What can hang from each mark:
tabit: firu
fipip: beki tabit zatezu
firu: fozikiv kotam ruto sapi tabit
fesor: beki
dadeke: firu
beki: fesor
bego: fozikiv nabat
gonu: sapi
ruto: nabat
sapi: firu gonu
zuduk: gonu
kotam: fesor firu
fozikiv: firu

Every row comes from one small tree of marks. The marks that hang from a mark follow it in brackets, in alphabetical order. Every link used is in the known rows. Which tree was each row made from?
Known rows:
dadeke(firu(fozikiv kotam ruto tabit)): [-1.86 -1.12  0.08 -1.83  4.28  1.04  3.28  1.84  0.64  3.48  0.94  2.93
  1.87  2.51  0.75 -2.61  0.21  0.71 -0.22  3.14  4.70 -3.30 -1.86  0.73
 -0.37 -1.24 -3.65  0.61  0.08]
bego(fozikiv): [ 0.72 -0.14 -0.15  0.03  0.81 -1.43  1.20 -0.78 -1.79  0.02 -0.08 -0.43
  0.68  0.97 -1.31 -1.32 -0.98 -1.43  1.15 -1.12 -1.01 -0.12  0.30  0.46
  1.38 -1.00 -1.98  1.36  0.39]
fozikiv(firu(kotam tabit)): [-1.22 -1.03  0.18 -0.98  2.53  1.55  2.75  1.90  1.15  0.14  0.50  2.87
  1.40  2.31 -0.38 -2.88  0.23  1.59 -2.32  0.21  3.49 -2.09 -2.43  0.03
  0.55 -2.88 -1.52 -1.52  0.67]
fipip(beki(fesor) zatezu): [-0.30  2.29  2.11 -2.87  0.66 -0.74 -0.08 -2.23  2.22 -0.76  2.79 -2.28
  2.33  2.83  1.72 -2.76 -2.23  0.71 -1.32 -1.69 -1.81  1.33 -0.04 -1.83
  0.21 -0.69 -0.34  0.61  1.80]
sapi(firu(kotam ruto tabit) gonu): [ 0.21 -3.04  0.70 -3.75  1.76  4.00  3.59  2.16  2.06 -0.28  3.01  2.90
  1.20  2.04  0.88 -1.75 -2.44  1.21  3.38  0.61  5.13 -1.17 -2.71  1.23
 -0.52 -2.13 -2.59 -1.46 -1.56]
bego(fozikiv nabat): [ 0.97  0.15  0.27 -0.16 -0.68 -1.91  0.44 -2.64 -0.99 -0.52 -1.11 -0.31
  0.33 -0.59 -2.28 -2.56 -0.07 -1.27  1.21 -1.43 -1.68  0.18  0.94  0.99
  2.99 -1.76 -3.76  2.27 -1.02]
fipip(beki tabit(firu(kotam sapi(gonu))) zatezu): [ 0.76  0.06  0.77 -1.83  1.00  0.17  2.09 -1.76  3.22 -0.04  7.30  2.91
  4.26  4.45 -1.02 -3.89 -0.75  1.54 -0.13 -1.18  0.64 -0.74 -0.93 -1.50
  0.58 -2.16 -2.93 -0.69 -0.12]
tabit(firu(fozikiv kotam ruto)): [-2.10 -1.19  0.05 -0.57  2.44  0.14  2.18  0.45 -0.50  2.15 -0.14  2.30
  0.31  0.38  0.11 -1.16  0.94  1.05  0.81  0.36  1.97 -2.18 -2.76 -1.48
  0.98 -0.67 -3.19  1.22 -0.75]
kotam(fesor): [-1.23 -0.57  0.12 -2.33 -0.91 -1.32 -0.35 -0.61  0.05 -0.88 -0.04 -0.10
  1.50  1.21  0.91 -0.33 -1.33 -0.42 -0.09 -0.75  1.35  0.31 -0.12 -0.35
  0.42  0.34  1.13 -1.10  1.00]
firu(fozikiv ruto(nabat) sapi tabit): [-1.74 -3.72  1.60 -2.95  2.30 -0.29  2.74  0.55  2.25  2.75  1.75  1.11
  3.12  1.71 -0.28 -3.92  3.03  1.51  0.19  5.58  5.45 -4.66 -1.19  2.98
 -0.40 -2.25 -3.68 -2.21 -1.45]
kotam(fesor firu): [-4.05  0.15  0.41 -2.48 -0.89 -1.78  0.04  0.60 -0.65  0.50 -0.11  1.99
  1.00  0.35  1.37  0.49 -2.06  0.03 -0.09 -0.65  1.75 -1.58 -1.12  0.22
  1.63 -0.76  0.15 -1.03  1.78]
beki(fesor): [-1.36  0.70  2.80 -1.46 -0.13  0.16  0.07 -0.38  0.38 -0.23 -1.32 -1.53
  0.68  0.57  2.04 -0.48 -2.29  0.80 -0.24  0.05  1.46 -0.02 -0.63 -0.87
  1.02  0.43  1.22 -0.37  2.00]
firu(fozikiv ruto(nabat)): [-0.93 -0.93  1.26 -1.76  2.06 -1.58  0.63 -0.20  0.74  2.48 -0.24  0.44
  0.36 -0.44  0.09 -1.82  2.68 -0.55  0.28  2.15  1.87 -1.86  0.13  0.87
  0.12 -0.20 -2.22  0.55 -0.84]
kotam(fesor firu(ruto sapi(gonu) tabit)): [-4.62 -3.16  1.85 -4.07 -0.92  0.24  1.46  1.70  1.44  1.06  2.52  2.44
  3.25  2.40  2.60 -0.96 -2.38  1.78  1.72  3.27  6.70 -3.92 -1.94  2.57
  1.02 -2.64 -1.24 -3.12  0.62]
dadeke(firu(fozikiv kotam ruto(nabat) sapi tabit)): [-2.08 -2.66  0.77 -3.21  3.81  1.31  3.15  1.17  2.34  4.63  1.51  4.16
  3.33  1.42 -0.28 -3.07  0.90  2.12 -0.63  4.73  5.68 -4.71 -1.23  2.17
 -0.22 -3.14 -4.64 -0.60 -0.54]
gonu(sapi(firu(fozikiv kotam(fesor) ruto tabit))): [-1.66 -3.13  0.34 -4.87  2.03  2.08  5.28  0.03 -0.43  1.36  0.95  1.90
  3.34  2.97  0.50 -1.30 -1.09  1.28  1.99  1.11  5.37 -2.61 -3.20  1.04
  2.37 -2.36 -4.63 -2.02  2.43]
tabit(firu(fozikiv ruto(nabat) sapi)): [-3.29 -2.01  1.06 -1.11  0.98 -0.95  1.34  0.37  0.57  3.58  0.15  1.94
  1.14 -1.10  0.35 -1.13  1.49  1.64  0.29  2.55  2.53 -3.73 -0.92  0.27
  1.57 -2.78 -4.38  0.84 -0.71]
sapi(firu(ruto tabit) gonu): [-0.84 -2.21  0.98 -3.05  0.75  2.85  3.04  2.83  1.55  0.04  2.89  1.20
  0.62  1.48  2.30 -1.27 -2.56  0.51  3.48  1.20  4.70 -1.33 -1.51  1.55
 -0.12 -2.37 -2.71 -0.70 -1.00]
zuduk(gonu): [-2.38  0.05  1.66 -1.31  0.48 -0.19 -0.25  1.92  0.16 -0.25  1.15 -0.53
  0.86  1.47  0.12 -0.78 -0.79 -0.88  0.31 -0.88  0.02  0.07  1.39  0.33
 -0.19 -0.52  0.04  0.36 -0.07]
firu(fozikiv kotam(fesor) tabit): [-1.16 -2.83 -0.22 -3.77  2.91 -0.73  3.47  0.40  0.66 -0.38  1.69  1.41
  3.39  3.65 -2.05 -4.47  0.28 -0.87 -0.06 -0.16  3.86 -1.73 -3.43 -0.31
 -0.86  1.00 -0.68 -2.80 -0.67]
sapi(firu(fozikiv kotam ruto(nabat) tabit) gonu): [-0.37 -3.50  1.07 -4.88  2.95  2.16  4.06  2.27  2.21  1.07  3.05  3.04
  1.45  0.90 -0.69 -3.46 -1.17 -0.20  3.00  0.25  5.07 -1.97 -2.45  1.28
 -0.35 -2.03 -3.78 -1.12 -2.36]
firu(tabit): [-0.26 -0.54 -0.29  0.23  0.40  0.46  1.27  1.38  0.96  0.10  1.15  0.27
  0.82  1.88  0.16 -2.17  0.72  0.54 -0.41  1.70  2.26 -1.53 -1.18  0.72
 -1.00 -0.49 -0.44 -1.98 -0.71]
kotam(fesor(beki) firu(sapi tabit)): [-4.23 -2.06 -0.97 -3.05 -1.38 -0.67  0.48  0.82 -0.38  1.30  2.28  0.94
  3.71  0.11  1.15 -0.91 -0.97  1.60  0.97  2.02  3.43 -2.74 -1.15  0.50
  0.60 -2.38 -0.49 -2.73  1.52]
gonu(sapi(firu)): [-0.81 -1.05 -0.08 -2.09 -0.18  2.16  3.16 -0.03 -1.09  1.01  0.07  0.90
  1.25 -0.12  0.55  1.37 -1.83  0.84  1.55 -0.38  1.65 -0.88 -0.84  0.63
  2.83 -2.62 -3.74 -0.27  2.77]
gonu(sapi(firu(fozikiv kotam tabit))): [-0.92 -2.54 -0.38 -3.42  2.14  2.44  5.42  0.51 -0.67  1.29  1.14  1.86
  2.70  1.80 -1.23 -1.34 -0.94  0.63  1.56 -0.09  3.43 -2.09 -3.00  0.68
  1.99 -2.30 -4.83 -1.53  1.99]
bego(fozikiv(firu(ruto sapi(gonu) tabit)) nabat): [-1.14 -2.60  1.95 -1.60  0.32 -0.29  2.48 -0.50  0.53  0.31  0.42  0.92
  2.35  1.26 -0.57 -4.26 -0.75  0.60  1.04  1.33  3.24 -2.46  0.12  2.45
  3.99 -5.66 -5.86  1.02 -0.53]
fipip(beki(fesor) tabit(firu(ruto(nabat))) zatezu): [-0.72  3.02  3.09 -1.79  0.60 -1.58  0.75 -2.13  3.55  1.12  4.07  1.21
  2.86  4.10  2.89 -4.21  0.02  2.22 -1.63  0.59  1.42 -1.32 -0.24 -1.99
  1.59 -1.62 -2.13 -0.16  1.96]
fipip(tabit zatezu): [ 1.38  1.13  1.84 -0.89  2.05 -1.44  1.64 -1.88  1.08 -0.94  4.55  1.15
  2.48  4.52  0.61 -2.70  1.23 -0.36 -1.05 -0.31  0.12 -1.26 -0.07 -0.13
 -0.03 -0.07 -1.01 -2.20  0.88]
sapi(firu(fozikiv kotam(fesor) tabit) gonu): [-1.43 -3.70  0.36 -5.89  2.40  1.32  4.77  2.30  0.86 -0.68  3.48  1.86
  2.85  2.18 -1.11 -3.24 -3.70 -1.68  3.19 -2.36  4.46 -0.64 -3.12 -0.01
 -0.16 -0.91 -2.37 -1.45 -1.00]

Which tree is each row?
[ 0.55 -4.99  1.45 -2.89  1.31  4.07  2.64  0.69  3.25  0.22  3.37  2.64
  3.54  3.42 -0.26 -2.37 -0.26  3.13  2.30  4.30  6.66 -2.82 -2.67  2.65
 -1.08 -2.34 -1.58 -3.60 -2.42] -> firu(kotam ruto sapi(gonu) tabit)
[-1.40 -3.39  2.08 -2.84  1.94  2.95  2.10  0.93  1.65  0.65  1.24  2.82
  2.41  1.45  0.56 -0.89 -1.12  2.49  0.11  1.43  4.78 -1.93 -1.50  1.19
  1.48 -4.22 -2.25 -0.72  0.63] -> fozikiv(firu(kotam ruto sapi(gonu)))
[-2.06 -3.41  1.23 -2.24  1.46  0.92  1.86  0.49  1.43  2.87  1.53  3.31
  1.88 -0.68 -1.08 -1.66  0.09  1.44  1.68  1.04  3.48 -3.00 -1.78  0.14
  0.99 -2.64 -4.07  0.11 -2.24] -> tabit(firu(fozikiv kotam ruto(nabat) sapi(gonu)))
[-0.93 -1.48 -0.30 -2.02  0.03  2.53  3.95  0.71 -0.43  1.04  0.82  1.16
  1.78  1.23  0.65 -0.07 -1.44  1.36  1.34  0.72  3.16 -1.79 -1.57  1.13
  2.22 -2.98 -4.07 -1.56  2.44] -> gonu(sapi(firu(tabit)))
[-0.08 -1.17  1.05 -1.18  1.72 -0.30  2.60 -1.29  0.36  0.13 -0.85  2.19
  1.38  1.86 -1.36 -4.70  0.76  0.85 -0.26  0.44  2.33 -2.07 -1.11  1.46
  3.66 -4.31 -5.36  0.98 -0.47] -> bego(fozikiv(firu(kotam ruto tabit)) nabat)
[-0.64  0.18  0.94 -0.36  0.33 -1.88  1.33 -1.44 -1.13 -0.06 -1.55  0.57
  0.53 -0.40 -1.66 -3.08 -0.41 -0.82 -0.46 -1.89 -0.74 -0.60  0.84  0.66
  4.46 -4.02 -4.76  2.90  0.48] -> bego(fozikiv(firu) nabat)
[-0.20  2.48  2.28 -1.97  1.45 -0.63  1.90 -2.23  2.87 -0.15  4.70  1.68
  3.59  4.92  1.02 -4.40 -1.23  2.00 -1.52 -1.64  0.49 -0.28 -1.66 -3.06
  1.37 -0.83 -1.53 -0.43  2.02] -> fipip(beki(fesor) tabit(firu(kotam)) zatezu)
[-0.06 -0.83  0.72 -2.30  1.36 -0.90  1.94 -2.41  0.91  0.04  5.47  2.57
  4.78  3.77  0.26 -2.93  0.61  1.83 -0.35 -0.46  1.10 -2.06 -1.39 -1.66
  0.68 -1.81 -2.17 -2.67  1.12] -> fipip(tabit(firu(kotam(fesor(beki)) sapi)) zatezu)
[-0.81 -2.54  0.11 -4.16  0.62  3.11  4.33 -0.18  0.39  0.70  0.71  2.52
  2.88  2.83  1.28 -0.41 -1.24  2.61  1.65  1.49  5.40 -2.17 -2.77  1.38
  2.18 -2.90 -3.73 -2.68  2.51] -> gonu(sapi(firu(kotam(fesor) ruto tabit)))
[-1.51 -4.07  1.01 -6.24  2.72  1.76  4.77  2.07  1.17 -0.14  3.31  2.11
  2.69  2.88  0.48 -3.06 -2.85 -0.66  3.72 -0.35  5.94 -1.46 -3.47  0.60
  0.01 -1.27 -2.89 -1.41 -0.92] -> sapi(firu(fozikiv kotam(fesor) ruto tabit) gonu)
[-3.38 -3.42  0.83 -3.27  1.66 -0.14  2.68 -0.39  0.10  1.93  0.53  2.51
  2.80  1.29  0.26 -1.39 -0.04  1.97  0.99  1.32  3.83 -3.10 -3.00 -0.61
  1.71 -1.72 -3.39 -0.23  0.01] -> tabit(firu(fozikiv kotam(fesor) ruto sapi))
[-1.06 -3.37  2.18 -3.01  1.58  2.48  1.34  0.71  2.75  1.41  0.92  3.76
  2.19  0.34 -0.14 -1.37 -0.32  2.65 -0.54  1.58  4.65 -2.27 -0.70  1.58
  1.36 -4.77 -2.47 -1.32 -0.14] -> fozikiv(firu(kotam ruto(nabat) sapi(gonu)))
[-3.06 -1.93  1.06 -2.50  2.77  0.10  2.50  1.84  1.69  4.84  1.28  2.39
  2.81  0.87  1.08 -2.58  0.77  1.38 -0.53  5.31  5.32 -4.73 -0.07  2.45
  0.12 -3.36 -4.79  0.13  0.14] -> dadeke(firu(fozikiv ruto(nabat) sapi tabit))
[-4.17 -2.80  2.03 -2.79  1.42 -0.12  1.98  1.54 -0.37  2.55  2.02  1.77
  1.64 -0.23  0.47  0.07 -1.32  0.06  2.45  2.19  3.56 -3.36 -1.45  1.93
  1.57 -1.94 -3.21  0.21  0.15] -> kotam(firu(fozikiv ruto sapi(gonu)))
[ 1.20  1.94  0.60 -1.13  1.51 -0.72  1.17 -2.38  3.67  1.10  5.27  3.76
  2.71  4.07  0.23 -4.20  1.98  2.30 -1.49  0.12  0.55 -1.23 -0.70 -1.45
  0.45 -1.83 -3.09 -0.39 -0.10] -> fipip(beki tabit(firu(kotam ruto(nabat))) zatezu)
[-0.36 -2.06  1.78 -2.04  1.31 -0.01  2.23 -2.46  0.11  0.23 -1.14  2.23
  2.14  0.73 -1.77 -3.29  0.28  1.46  0.22  0.51  1.60 -1.92 -0.44  1.79
  4.50 -5.18 -5.84  1.60  0.15] -> bego(fozikiv(firu(kotam ruto sapi)) nabat)
[-1.84 -1.00  0.56 -2.63  1.59  0.37  1.48  0.42  0.47 -0.44 -0.47  2.58
  1.79  1.63  0.01 -1.39 -1.22  0.89 -2.10 -1.69  2.47 -0.69 -1.70 -0.77
  1.54 -2.38 -0.40 -0.75  1.95] -> fozikiv(firu(kotam(fesor)))
[-1.72 -2.19  0.37 -3.05  1.64  1.80  5.01  0.80 -0.88  1.95  0.85  0.68
  2.07  1.72  1.12 -0.67 -0.47  0.82  1.98  1.99  4.36 -2.73 -2.05  1.32
  2.31 -2.63 -5.31 -0.84  2.53] -> gonu(sapi(firu(fozikiv ruto tabit)))
[-3.22 -3.19  0.84 -4.57  3.61  0.82  3.70  1.07  1.24  3.26  1.70  3.19
  4.45  3.35  1.03 -2.79 -0.91  1.79  0.03  4.03  6.60 -4.18 -2.07  1.51
  0.27 -2.37 -3.70 -0.97  0.80] -> dadeke(firu(fozikiv kotam(fesor) ruto sapi tabit))
[-5.47 -3.42  1.33 -4.56  0.53 -1.49  2.67  2.23  0.10  1.15  2.98  1.73
  3.86  1.85 -0.01 -2.22 -2.92 -0.90  1.56  0.79  5.18 -3.64 -2.25  1.44
  1.16 -1.76 -1.79 -2.30  0.39] -> kotam(fesor firu(fozikiv sapi(gonu) tabit))
[-2.06 -3.61  0.64 -2.24  2.31 -0.40  3.76  1.13  0.52  1.26  2.42 -0.20
  3.42  2.17 -1.54 -3.54  0.98  0.01  0.45  2.84  3.63 -3.35 -1.98  1.53
 -0.36 -1.23 -2.74 -1.89 -0.58] -> firu(fozikiv sapi tabit)
[-2.25 -4.03  1.52 -2.67  2.76  0.19  3.64  0.95  1.05  1.90  2.09  0.03
  3.22  2.99  0.53 -3.26  1.99  1.39  1.08  5.44  5.47 -4.34 -2.26  2.35
 -0.24 -1.63 -3.45 -1.76 -0.53] -> firu(fozikiv ruto sapi tabit)
[-3.06 -0.93  1.59 -3.03  0.32  1.56  2.32  1.90 -0.71  0.60  1.20  0.22
  1.95  1.44  0.58  0.30 -2.27 -0.20  1.57 -1.21  1.36 -0.59  0.63  0.78
  1.89 -2.60 -3.03  0.10  2.31] -> zuduk(gonu(sapi(firu)))
[-1.48 -2.97 -0.70 -5.54  3.10  1.00  4.32  0.72  0.03  0.66  1.98  1.33
  2.81  1.99  0.74 -2.94  0.11  0.79  2.42  0.91  4.32 -1.64 -3.29 -0.33
 -0.14 -1.26 -2.97 -1.16  0.52] -> sapi(firu(fozikiv kotam(fesor(beki)) ruto tabit))
[-1.91 -0.45  1.24 -0.66  1.65  0.44  1.32  2.11  2.03  1.76 -0.08  2.30
  0.59  1.33  1.99 -2.72  1.83  2.16 -2.49  3.01  4.49 -3.21 -0.64  1.45
  0.96 -3.91 -2.25 -1.16  0.62] -> fozikiv(firu(ruto(nabat) tabit))
[-3.85 -1.90  2.01 -3.75  1.82  1.20  3.78  2.60 -0.62  1.37  1.83  0.08
  2.57  2.87  1.10 -1.45 -1.18 -0.29  1.86  0.68  3.47 -2.04 -0.39  1.36
  1.63 -2.54 -4.15 -0.29  1.94] -> zuduk(gonu(sapi(firu(fozikiv ruto tabit))))
[-0.93  3.16  2.47 -1.38  0.64 -1.62  1.31 -1.80  2.46  0.11  4.60  0.34
  3.02  4.40  2.16 -3.92 -1.30  1.32 -1.42 -1.17  0.13 -0.47 -0.57 -2.94
  1.69 -0.97 -1.50  0.20  2.49] -> fipip(beki(fesor) tabit(firu) zatezu)
[-1.41 -2.81  0.50 -5.01  1.69  1.76  4.45 -0.85 -1.02  1.29  0.21  1.77
  2.89  1.68  0.47  0.08 -1.51  0.90  2.26 -0.02  3.91 -1.52 -2.49  0.53
  2.82 -2.02 -4.43 -0.75  2.97] -> gonu(sapi(firu(fozikiv kotam(fesor) ruto)))
[-2.64 -3.22  0.78 -4.64  2.27  0.51  2.52  0.96  0.43  2.31  2.17  2.43
  4.06  1.08 -1.04 -1.27 -3.79 -0.72  1.16 -0.20  3.80 -1.48 -0.55  0.36
  0.63 -1.70 -2.63  0.59  0.57] -> dadeke(firu(fozikiv kotam(fesor) sapi(gonu)))
[-1.39 -2.19  0.66 -3.74  1.67  0.55  3.19  2.34 -0.59  0.26  2.58  0.15
  0.57 -0.74 -0.46 -0.79 -3.46 -2.61  3.62 -2.66  1.29  0.21 -0.95 -0.25
  0.76 -1.05 -2.87  1.54 -0.36] -> sapi(firu(fozikiv) gonu)
[-1.20 -2.49  1.92 -2.72  2.08  1.93  1.60 -0.15  2.47  1.82 -0.19  3.99
  1.98  0.58 -0.02 -1.48  1.14  3.61 -1.87  2.47  4.06 -2.99 -1.16  1.59
  1.67 -4.67 -2.69 -1.14  0.67] -> fozikiv(firu(kotam ruto(nabat) sapi))
[-0.17 -1.43 -1.29 -4.48  0.79  1.48  1.95 -0.49 -0.16 -0.54  1.00  1.71
  1.67 -0.35 -0.04 -0.27 -1.74  0.98  1.82 -1.99  0.92  0.64 -1.70 -1.19
  0.58 -1.23 -1.02 -0.42  0.99] -> sapi(firu(kotam(fesor(beki))))
[-3.08 -2.42  0.61 -2.23  2.34  0.60  3.08  3.06  0.45  3.23  2.98  1.12
  3.22  1.15  0.06 -2.32 -2.49 -0.62  0.86  2.19  4.41 -3.05 -0.21  1.41
 -0.10 -2.46 -3.85  0.52 -0.08] -> dadeke(firu(fozikiv sapi(gonu) tabit))
[-2.84 -0.14  0.37 -0.10  1.03 -1.45  0.76  0.81  0.00  3.33 -0.56  1.53
 -0.52 -1.26  0.97 -1.14  1.72  0.39  0.00  1.10  1.49 -2.65 -0.82 -0.75
  1.32 -1.45 -3.55  1.64 -0.83] -> tabit(firu(fozikiv ruto(nabat)))
[-2.37 -4.25  2.03 -4.23  1.66  2.47  2.92  1.59  2.56  0.15  2.10  2.99
  3.89  3.84  1.29 -2.85 -1.54  2.69 -0.20  2.31  7.40 -3.03 -2.53  1.58
  1.08 -4.40 -1.83 -2.86  0.71] -> fozikiv(firu(kotam(fesor) ruto sapi(gonu) tabit))
[-0.02  1.90 -0.92  1.18 -1.04 -0.96  0.94  0.08  1.55  0.99  3.11  1.98
  1.22  1.84 -0.35 -2.06  0.64  1.04 -0.26  0.09  0.90 -0.10  0.11 -1.92
  1.25 -0.39 -1.33  1.31  0.76] -> fipip(beki tabit(firu))
[-0.72 -3.34  0.19 -4.35  3.05  2.11  4.90  2.71  0.68 -0.18  3.61  2.04
  1.90  1.35 -1.78 -3.04 -2.82 -1.47  3.27 -1.94  3.61 -0.96 -3.10  0.14
 -0.34 -1.14 -3.12 -0.66 -1.62] -> sapi(firu(fozikiv kotam tabit) gonu)
[-3.18 -0.06  0.66 -0.31  0.70  0.37  1.34  2.02  0.32  2.03  0.62  2.53
 -0.02  1.24  2.24 -0.66  0.60  1.91  0.25  3.47  3.74 -3.87 -2.09  1.84
  0.55 -1.66 -1.83 -1.28  0.22] -> kotam(firu(ruto tabit))
[-1.15 -0.45  0.19 -0.11  2.18 -1.11  2.80  1.33 -1.32  0.46  0.17  0.53
  1.29  2.32 -0.47 -3.40 -0.87 -0.73 -0.68 -0.43  1.46 -1.93 -0.71  0.71
  2.11 -3.58 -3.25  0.67  1.36] -> bego(fozikiv(firu(tabit)))
[-1.67 -2.81  0.82 -1.94  2.47  2.22  3.36  1.47  1.74  0.56  1.34  3.22
  2.98  2.46 -0.83 -2.98  0.08  2.84 -2.02  1.59  4.41 -3.14 -2.52  0.96
  0.87 -4.25 -2.30 -2.22  0.81] -> fozikiv(firu(kotam sapi tabit))
